Each row was made from one small tree. The marks that hang from a mark follow it in brackets, in the order of their numbers. Every link used is in the known rows. Write each row's tree.
Known rows:
Z528{Z262{Z212{Z202}} Z435{Z966{Z931}}}: [ 18  39  15  11  41   0   9  16  10   9   7  -2   5   9  10 -39  13   3
 -40 -19]
Z435{Z966{Z931}}: [ 28  30  -5   6  -5 -22 -21 -16  26  10 -16  12  -8  -1  27  -9 -11   7
  13  12]
Z528{Z262 Z435}: [  4   9 -41  22  23  24  26   3  36 -10 -11   9  12  27 -17 -29 -17  -3
  12   2]
Z396{Z212{Z202 Z262{Z528}} Z720}: [-27 -34   0 -37  16   4   8  25 -26  -2  11 -14  -4 -16 -14  28   0   1
 -14 -27]
Z720{Z202 Z396{Z212} Z966{Z435}}: [ 25 -17  28  -6 -47   4   4 -46   9 -16  -7 -20   0   5  -8  29  -1 -29
  44   1]
Z528{Z435}: [  8   4 -47  20  -6   4   1   4  15  -4 -13  17  16  18  -8   1  -2 -11
  29   5]
Z212{Z202 Z262}: [-24 -29 -15   3   6  38 -23  13  13  -1 -43 -11  -8   8  16 -16 -26  -1
 -41  26]
Z212{Z202 Z262{Z528{Z435{Z966{Z931{Z332}}}}}}: [ 11  32 -11  -2  44  25  17  13  -1  10  -2  16  -3  -9  26 -21  14  -1
 -67  -8]
Z262{Z212 Z528}: [-12 -38   9   2 -17 -22  12   7 -20  -4  25   5 -35  11 -22   9   4  18
  15 -18]
Z435{Z966}: [ 31  15 -14   0  -2 -23 -23 -21  26   8  -7   4  11   9   6 -12 -16  10
  20  22]
Z435{Z966{Z931{Z332}}}: [ 29  47  -6  12   2 -10 -15 -25  23  18 -20   8  -3  -5  31 -24 -15  12
   8   7]
Z528{Z262{Z212} Z435}: [  5   5 -15  25  20   5  26  11   9  -3  11   1   4  21 -24 -37  -1   6
  16 -21]
Z720{Z396 Z966}: [ 19 -17 -17  -2 -15 -14  12 -40  23  -6 -15 -16  -9  -4   7  -5 -14 -10
  38  35]
Z966{Z435 Z931{Z332}}: [ -7   2  -1  22 -44  25  -6 -21  18 -14 -40  40 -27  12  19  -4  -1  -3
  18 -10]
Z720{Z202 Z966}: [-19  -1  12   7 -22  -1 -26 -13  -1   6  -6 -22   9   0  -2  12 -22   5
   6  48]
Z720{Z202 Z396 Z966{Z435 Z931{Z332}}}: [  8   5  33  14 -49  18  12 -43  18 -12 -30   2 -18   2  27   0  -1 -13
  13  22]
Z396{Z720}: [-10 -14 -20  -6 -19 -28 -10   5   6  -3  -6   9  14   1  -6  13 -10  11
  46  13]
Z262{Z212{Z202} Z528{Z435{Z966{Z931}}}}: [ 12  16  19  -3  18 -21   9  21 -24   9  31  17 -13   1   6   8  38   0
 -38 -28]
Z212{Z262}: [ -4 -20 -26  10  -2  19  -9   1  18  -4 -30   2 -10   3   9 -21 -29   6
   7  18]
Z212{Z202}: [-23 -21 -11   7 -10  18 -25   3  11  -1 -34 -12  -5  19   6   4 -19  -2
 -23  24]
Z332{Z931}: [-14 -16 -39  15  -6   6 -21  -4  23 -12 -25  19 -25   5  16  -5 -17  16
   8  27]

Which tree is each row?
[ 14  -1 -18 -15  40  15   9  19   3   2  10  10  14   7   2  -9  14  -4
 -55   5]  Z212{Z202 Z262{Z528{Z435{Z966}}}}
[ 11 -13  11   5 -24  -7   2 -28  18  -2 -13 -34   2   5   8   6 -23  -7
  20  48]  Z720{Z202 Z396 Z966}
[-32 -46  24  -2  -8  -5   1  18 -26  -2  15 -10 -34  16 -15  14   9  12
 -32  -9]  Z262{Z212{Z202} Z528}
[-15  -3  -2  18  27  25  15  22   2  -4   0 -13   4  25 -17 -33   3  -1
 -30 -11]  Z528{Z262{Z212{Z202}} Z435}
[ -2 -19 -41   4  15  19  29  20   1 -12   5  25  -7   9 -12  -2   4  -3
  -4  -8]  Z212{Z262{Z528{Z435}}}
[  3 -18 -13  11  -4 -18  26  16 -25  -4  36  19 -14  12 -30  11  24   3
  18 -30]  Z262{Z212 Z528{Z435}}
[-28 -15  28 -15 -51 -15 -21 -11 -10 -15   8  19  27  -3 -11  36  11   6
  34  30]  Z396{Z720{Z202 Z966{Z435}}}
[ 25 -10   8  -6  -3   8   7 -30   7   4 -11 -51   0 -19   6  -1 -28 -20
  20  17]  Z720{Z202 Z396{Z212{Z262}} Z966}
[ 14  30  18   4  25 -12  14  11 -26  16  27  12 -11  -4   8  -8  37   7
 -45 -31]  Z262{Z212{Z202} Z528{Z435{Z966{Z931{Z332}}}}}
[ 40  63   3  25  39  -6  27  -7  12  17  14   8   7   0   7 -59   7  13
   2 -30]  Z528{Z262{Z212} Z435{Z966{Z931{Z332}}}}
[-21  -8 -15 -41  34  -4  19  21 -43  -1  37  -5  22 -42 -23  35  31 -13
  -9 -23]  Z396{Z212{Z202 Z262{Z528{Z435}}} Z720{Z966}}
[-25 -23  21  11  14  21  -1  10   6  -2 -11 -27 -18  22 -10 -33 -20  13
 -34  -1]  Z528{Z262{Z212{Z202}}}
[ -6  -5   4 -10  -7  -4 -15  13 -10   7  -3 -27  26 -15  -5  18 -26   2
  27 -10]  Z396{Z212{Z262} Z720{Z202}}
[ 11  16 -10  -9  38  17  10  24   3   3   1  21  -5  -3  23  -5  17  -7
 -60  -3]  Z212{Z202 Z262{Z528{Z435{Z966{Z931}}}}}
[ 16  -1   9  -8  20 -21   5  16 -23   8  40   5   6  12 -16   6  35   4
 -32 -18]  Z262{Z212{Z202} Z528{Z435{Z966}}}
[-31  -4  23 -34 -14  12 -18  -2 -23 -14 -12  15  -3 -43  14  27  24 -18
  -1 -21]  Z396{Z212{Z202 Z262} Z720{Z966{Z435 Z931}}}
[-13   4  13 -24  -1 -13 -17   0 -24  10  14 -31  29 -39  -8  19 -13   2
  27   8]  Z396{Z212{Z262} Z720{Z202 Z966}}
[-24   0  36   9 -54  11 -25 -18   3 -15 -18  23 -11   1  13  24   2  -6
   5  27]  Z720{Z202 Z966{Z435 Z931}}
[ 34   7  -2  -2  11 -41  17   2 -17   7  51  21   5   7 -22   1  33  10
  15 -25]  Z262{Z212 Z528{Z435{Z966}}}
[-31   2  25 -30 -30  -7 -21 -12 -23 -13  -4  14  -1 -31   3  48  31 -19
  16 -20]  Z396{Z212{Z202} Z720{Z966{Z435 Z931}}}
[-16  21  22 -18  -3 -11 -15   7 -24  12   4 -20  13 -49  12  22 -10   1
  22  -3]  Z396{Z212{Z262} Z720{Z202 Z966{Z931}}}
[ 20  23   6   7  43   3   7   8  10   7  17 -14  22  19 -10 -42   9   5
 -33  -7]  Z528{Z262{Z212{Z202}} Z435{Z966}}
[ -4   1   5  -6 -22 -21 -18   6 -10   7   6 -27  26  -2 -16  38 -20   0
  48 -10]  Z396{Z212 Z720{Z202}}
